Every row comes from one small tree of marks. The marks that hang from a mark follow it in brackets, in the order of their numbers. Every link used is in the known rows. Which tree was each row made from?
In the rows, 128 means zero.
Known rows:
K14{K64 K262 K833{K880}}: [169 169  88 182 123  93 166 124 129  97 158 197 180 161  78 140 142 215
 120 129 115 134 144 190  67 126 140 148 183 101 158  69 131]
K262{K14}: [151 112 116 122 130 104 116 125 128 121 121 125 148  90 146 125 115 153
 133 106 124 140 118 125 123 122 118 139 125 140 130 110 134]
K247{K833{K46{K718} K880{K619}}}: [103 150 141 178 111  86 146  98 157 165 115 130 143 135 101 127 113 115
 143  98 145 128 120 119 150 136 114 112 128 124 142 128 135]
K46{K683 K833{K880}}: [123  90 137 130 106 107 168 101 142 109 134 137 134 152 108 132 138 102
 111  94 112 106  65  87 104 136 132 138 149 112 133 128 128]
K619{K880{K683}}: [142 144 106 157 137 115 172 102 135 162 144 127 108 127 130 131 144 127
 149  80 108 119  84 142 110 113 190 114 131  61 111 147 119]
K247{K833{K46}}: [108 125 132 139 107 124 119 123 123 131 132 106 145 134 100 137 121 125
 122 142 145 122 137 113 139 139 104 122 136 144 141 132 129]
K247{K833}: [114 121 128 134 117 131 123 108 122 108 138  99 136 125 116 135 132 139
 133 134 136 132 125 103 135 153 101 139 123 126 145 126 132]
K880{K619 K683{K418}}: [148 154 116 133 156  88 139 116 146 155 142  83 110 130 120 140 163 104
 181  53  92 130  79 137 148 133 165 128 111  63 104 100 119]
K64{K14{K262{K771} K833{K46 K880{K683}}}}: [190 195 126 154 120 103 205 163 126  89 163 139 156 140  69 118 112 130
 121  88 128 145 109 195  82 109 150  89 161 120 105  93 128]
K619{K880}: [128 135 109 148 136 116 151 108 141 154 125 147 113 118 141 119 126 128
 137 110 128 130 121 148 135 113 151 115 123 109 121 149 120]
K46{K683 K718}: [115  88 157 102  89 106 148 116 130 133 123 134 126 141 151 148 133 120
 103 100 103  88  69  78  90 127 123 157 154  91 156 153 125]
K718{K46 K880}: [167 159 127 119 140  81 135 150 189 134 134 131 136 147  73 140 150 119
 136  90 124 107 146 166  84 115 136 106 163 136 113 119 121]
K46{K619{K880} K683{K418} K718 K925{K602}}: [ 89  60 138  91  78  23 155 108 179 125  97 135 110 131 166 154 144  95
 130  74  69  92  38  93 151 103 115 149 114 111 137 180 121]
K771{K262{K14{K64}} K665}: [173 143  72 127 111 102 104 141 154 122 130 125 186 135 131 124  87 188
 105 133  87 146 136 114 131  91 116 174 119 146 180 101 107]
K718{K46{K619 K833} K880}: [132 100 123 133 135  60 137 129 202 114 119 107 158 165  92 145 123  88
 138  86  97 109 115 132 123 130  78 111 134 145 139 128 124]
K262{K14{K64 K833{K46}} K706 K771{K665}}: [175 126  74 197 117  60 116 170 125 127 100 147 193 150 165 108  80 183
 138 170 114 185 114 134  94  79 101 124 177 172 167 113 138]
K833{K46{K619 K683{K418}} K880}: [131 108 132 130 133  74 160 135 173 145  91 133 134 157  94 146 138  84
 145  76 119  91  86 135 158 105 115 120 148 153 115 118 112]
K833{K46{K718} K880{K619 K683}}: [128 167 136 179 123  82 173 115 157 194 124 139 130 146 103 131 126 103
 152  61 117 114  88 139 120 112 181  99 140  80 114 126 128]
K247{K833{K46{K683 K718 K925{K602 K880}}}}: [ 75  65 165  96  41  52 157 104 161  98 130 128 128 135 119 149 141 137
  82 128 104 108  75  60  94 108 138 126 149 141 144 206 145]
K833{K46{K925}}: [ 95 126 138 126  82 101 137 149 121 131 110 151 142 149 123 125 116  94
 115 141 117 109 119 139 130 111 129 123 131 142 117 129 117]
K833{K880{K619}}: [131 172 116 180 153 105 152 106 158 159 118 145 130 123 111 107 120 117
 160  98 138 150 134 158 153 121 147 102 114 124 111 112 126]
K262{K14{K833} K706 K771}: [169 116 106 180 129  79 131 142 111  80 113 126 168 108 185  97 100 167
 150 141 130 201  88 141 113 113  86 119 144 148 133 111 153]
K925{K602 K880{K619 K683}}: [138 145 116 153 154  81 153  94 181 149 160  99 109 103 115 126 147 151
 153  94 107 172 113 130 125 101 207  78 109 105 101 174 146]
K262{K14 K771}: [157 114 106 127 128 111 127 151 116 101 100 114 143  77 164 108  96 138
 145 132 130 177 109 123 128 115  95 119 136 146 115 108 142]
K247{K833{K46{K619 K683}}}: [ 88  84 135 144 101 108 139 107 136 135 115  93 160 149 118 147 106 103
 121 130 122  99  95  87 149 131  74 132 135 140 165 148 114]
K64{K14{K262 K833{K46{K925{K880{K619}}}}}}: [126 163 134 142  97  52 188 111 155  89 155 163 156 142 114 106 105 129
 102  89  96 139 138 203 122  99 139 101 106 138 129 135 114]
K833{K880}: [141 150 125 151 136 120 154 124 144 129 122 153 125 131 103 118 133 131
 134 111 145 132 132 145 124 122 145 115 137 141 109 116 132]
K64{K14{K262 K833}}: [165 156 136 114 117 110 152 127 123  72 178 139 157 132 106 130 121 159
  96  99 116 126 142 175 101 137 109 138 122 132 152 107 121]
K64{K14{K833}}: [158 145 150 114 139 109 138 129 131  85 166 123 126 129 115 140 117 153
 118  87 129 133 141 138  99 142 109 133 117 165 138 121 125]
K262{K14{K64 K833} K706 K771{K665}}: [182 123  71 195 127  66 121 153 123 102 103 141 185 142 182 105  89 198
 146 163 103 194 103 124  90  93  95 142 165 155 170 110 139]
K833{K46{K683 K718{K880{K619}} K925{K602}}}: [ 96 112 154 116  63  22 143 122 189 160 121 134 139 141 118 136 135  86
 106  92  93  95  78 106  91 100 140 115 141 110 126 167 125]
K262{K14{K64 K833{K880}} K706}: [186 129  95 218 143  46 146 116 137 115 124 180 176 128 138 130 126 222
 151 114 123 156 112 161  77 111 128 139 174 154 156  78 148]
K418{K683}: [131 122 118 144 121 132 139 128 128 155 135 133 158 104 118 119 136 125
 132 126 116 116 111 120  98 117 139 131 155 125 121 142 117]
K925{K602 K880{K619 K683{K418}}}: [155 143 115 123 163  56 143 104 193 137 154  83  92 103 107 140 179 144
 170  61  98 165  98 133 144 106 202  91 108 102  86 155 145]
K64{K14}: [146 130 157 103 138 121 139 132 139 119 134 114 108 104 131 133 110 112
 119  98 130 116 137 128 131 129 118 119 106 167 129 135 121]

Which tree is each row?
[102 104 145 110  82  85 139 143 143  96 131 137 149 164 108 140 124  81
 119 114  84 111 100 117 115 131 110 133 131 130 136 123 121] => K718{K46{K833 K925}}
[107  89 119 165 134  98 155 101 159 110 107 130 146 152 120 124 106 100
 137 109 118 131  98 112 164 136  88 120 109 150 136 125 134] => K46{K619 K833{K880}}
[138 153 132 155 120  57 158 115 176 189 131 109 131 151 108 139 141  98
 145  53 101  97  84 134  91 116 164 105 144  59 117 133 124] => K833{K46{K718{K880{K619 K683}}}}
[114 121 151 100  79  89 156 150 143 118 129 148 142 159 110 146 135  90
 117 106  87  85  91 127  85 110 139 138 161 118 133 132 105] => K718{K46{K683 K925}}
[161 127  86 121 122 113 115 158 133 108  95 111 154 108 162  91  84 132
 135 138 120 181 110 106 135  98 104 129 127 155 127 128 128] => K262{K14 K771{K665}}
[106  79 132 114  86  66 166 100 159  77 158 111 116 135 119 136 155 127
 114 107  75 142  62  85  99 117 181 112 115 106 105 177 152] => K46{K833 K925{K602 K880{K683}}}
[155 127 135 124 115  76 163 115 164 136 136 113 116 152 115 147 164 128
 129  61  97  88  69 112  58 130 159 137 154  59 119 134 131] => K46{K718{K880{K683}}}
[174 107 100 194 134  54 121 119 119 115 129 155 178 122 166 139 121 220
 144 131 108 153 111 143  80 117 108 151 163 142 174  92 145] => K262{K14{K64 K833} K706}
[148 125 124 123 139  95 153 111 167 119 162 108 105 111 104 138 161 167
 129 107 113 154 111 119  98 102 205  91 133 121  98 177 153] => K925{K602 K880{K683}}
[118 126 139 148 101 114 161 112 139 133 131 127 144 146  76 136 134 118
 118 114 147 101 103 106 111 130 129 123 164 134 132 130 122] => K247{K833{K46{K683} K880}}
[123 109 136 123 126  97 147 138 164 143 118 121 153 153 112 153 112 100
 134 103  99  97 104 126 124 108 104 121 148 139 153 141 107] => K718{K46{K619 K683}}
[179 193  75 215 129  67 132 106 183 118 142 134 204 159 135  67  84 172
 134  95 114 198 112 161 168  85 126 135  84 152 151 103 117] => K771{K262{K14{K833{K880{K619}}} K706} K665}
[158 139 104 125 149  91 163 113 148 152 137 113  90 129 121 145 173 119
 168  50  99 112  69 146 128 119 186 129 131  59  97 126 116] => K619{K880{K683{K418}}}
[169 156  96 221 122  72 173 118 129 111 139 198 189 169 113 122 139 201
 125 147 116 138 122 200  82 111 140 135 180 107 167  84 139] => K14{K64 K262{K706} K833{K880}}
[124  69 120 107 130  51 158 114 188 134 117 114 128 159 121 162 140  70
 151  49  72  95  56 115 152 117 102 131 135 109 147 146 104] => K718{K46{K619{K880} K683{K418} K833}}
[107 150 131 168  84  93 178 121 129 118 132 126 141 159  75 133 142 109
 139 103 120 104  82 125 107 129 159 120 144 105 105 110 124] => K247{K833{K46{K925} K880{K683}}}
[178 150  75 185 101  65 106 148 151 125 140 143 220 176 133 116  82 203
 102 149  96 159 130 142 118  75 110 156 140 169 194 105 116] => K771{K262{K14{K64 K833{K46}} K706} K665}
[150 134  89 151 114 119 153 159 104 110 112 152 164 121 136 126 110 149
 123 182 103 148 131 161 106 111 107 128 171  94 156  95 132] => K14{K64 K262{K771}}
[149 197  95 191 131  95 163 104 144 114 165 168 179 149  89 103 130 163
 138  99 126 160 138 203 121 128 140 120 129  88 134  83 126] => K14{K262 K833{K880{K619}}}
[ 94 109 142 169 105  86 150 108 161 138  92 131 152 151 105 140 101 119
 131 112 142 110 112 107 156 133  76 121 130 158 152 139 136] => K247{K833{K46{K619 K718} K880}}
[166 162 126 135 142  87 160 148 154 150 130 125 113 151  64 148 172 108
 157  58 124 106  91 154 120 114 185 110 157 110  80  97 126] => K833{K46 K880{K683{K418}}}
[165 147  70 199 105  91 146 157 115  97 121 159 196 183 156  97 104 175
 119 194  94 177 112 162  96  94 109 138 173 108 182 114 130] => K14{K64 K262{K706 K771{K665}} K833}
[ 60  82 123 158  73  76 175  92 141 139  97 128 148 151 143 133 101  79
 125 117  99  90  69 108 154 112  95 131 120 116 153 167  98] => K247{K833{K46{K619{K880} K683 K925}}}
[129 141 137 121  95  11 160 129 180 155 112 112 118 167 111 146 172  69
 157  26  68  81  49 138 107 117 155 132 133  54  96 111 114] => K833{K46{K718{K880{K619 K683{K418}}} K925}}
[172 127  85 175 119  83 118 149 127  88 108 121 177 139 184  80  90 163
 140 146 121 203  91 124 118  96  95 128 137 159 142 129 141] => K262{K14{K833} K706 K771{K665}}
[ 85 112 139 139  97  57 171  92 162 122 103 155 114 135 169 113 122 115
 133  95  87 133  88 120 130 106 140 122 104  99 128 165 130] => K46{K718 K925{K880{K619}}}
[121  66 136  83  92   9 158 133 203  82 106 105 145 190  99 163 159  49
 136  46  49  67  42 110 113 127  77 150 143 116 129 116 104] => K718{K46{K619 K683{K418} K833 K925} K880}
[118 140 133 148  94  41 175 102 167 145 122 121 124 155 138 130 149  93
 146  50  70  94  51 124  83 124 156 136 122  38 116 125 118] => K46{K718{K880{K619 K683}} K925}
[ 81  77 134 127  86  89 162 115 133 109  97 132 147 154 159 132 110  86
 120 120  82  91  64 102 137 115  95 149 118 121 146 143 105] => K46{K619 K683 K925}
[169 185 134 206 142  67 181  98 154 116 149 156 164 134 125  90 111 132
 132  85 127 152 126 214 140 116 130  99 105 136 142 104 127] => K64{K14{K262{K706} K833{K880{K619}}}}
[ 71  99 157 122  50  88 137 124 119 113 111 130 145 153 129 142 117 108
 107 133 112  95  94  89 122 138  90 151 131 122 152 143 129] => K247{K833{K46{K718 K925}}}
[144 137  95 167  97 121 148 154 126 116  93 132 172 157 169  65  96  97
 113 187 112 166  98 154 154  85 117 111 131 115 146 148 126] => K14{K262{K706 K771{K665}}}
[118 120 130 130 116  45 168 133 199 111 135 121 133 140  96 147 137 128
 144  98  78 134 103 142 116  84 173  84 123 149 104 175 135] => K718{K46{K619 K925{K602 K880{K683}}}}
[ 84 117 143 123  67  92 109 132 133 110 138 112 148 125  95 137 125 122
 111 165 132 134 133 105 139 130 114 117 119 169 128 149 140] => K247{K833{K46{K925{K602}}}}
[122 120 144 134 103  56 152 113 178 182 116 128 137 151 121 134 132  89
 119  71 106  84  82 115  91 110 131 119 155  85 139 150 114] => K833{K46{K683 K718{K880{K619}}}}
[ 85  58 149  89  57  83 136 116 135  85 148 118 139 139 134 141 135  95
  88 134  81 114  59  60 108 131 124 146 124 124 139 160 135] => K46{K683 K833 K925{K602}}
[160 151  74 203  95  86 143 173 116 122 116 166 207 192 139 100  95 161
 111 202 103 166 124 174  99  80 112 120 184 126 178 118 128] => K14{K64 K262{K706 K771{K665}} K833{K46}}
[157 165 104 186 135  86 148 143 138 135 144 187 159 167  70 154 130 195
 134 127 135 130 157 164  68 118 142 126 192 151 141  87 132] => K14{K64 K833{K46 K880}}
[168 130  93 133 121  98 117 134 137 116 135 129 178 105 134 142  99 192
 115 127  96 142 136 131 125 106 106 166 128 137 171  82 120] => K771{K262{K14{K64}}}
[ 78  27 150 109  56  33 176  94 171  86  95 123 149 182 160 145 126  66
  99  78  53  62  13  59  94 136  64 168 128  89 160 154 117] => K46{K619 K683 K718{K880} K833 K925}
[ 89 105 125 157 117 112 122 115 139 134 112  96 160 141 113 139  98 111
 135 143 136 123 132 113 175 136  67 117 114 161 154 137 124] => K247{K833{K46{K619}}}
[ 83  91 130 133 101  56 144 128 180 116 102 141 137 130 124 125 108 120
 117 149 114 143 134 135 159  80 131  82 108 199 111 188 139] => K833{K46{K619 K925{K602 K880}}}
[176 136  96 191 110  62 117 141 133 119 145 146 210 144 134 133  94 206
 113 144 104 157 130 159 113  92 100 147 150 160 182  86 129] => K771{K262{K14{K64 K833{K46}} K706}}
[156 140 151 103  91 102 165 136 122  98 178 142 166 149  92 141 118 135
  74  94 112  91 117 160  81 119 121 134 153 128 158 122 109] => K64{K14{K262 K833{K46{K683}}}}
[153 132  78 185 104 103 148 160 121 132  87 151 178 160 168  89  96 130
 120 204  95 158 110 154 127  81 118 125 160 111 175 129 127] => K14{K64 K262{K706 K771{K665}}}
[192 167 109 181 129  62 185 121 140  92 158 146 159 178  95 123 189 156
 148  69 100 128  62 197 102 121 172 134 158  63 114  80 137] => K14{K262{K706} K833{K880{K683{K418}}}}
[135 149 112 166 157  94 176  88 160 151 142 109 109 124 128 120 142 133
 160  76  99 150  97 139 123 108 195  94 115  76 105 152 130] => K925{K880{K619 K683}}
[ 68  50 155 107  61  33 164  75 176 101 133 129 123 133 163 132 132 105
  99  95  61 132  41  51 112 114 139 128 109 101 144 202 145] => K46{K683 K718 K833 K925{K602 K880{K619}}}
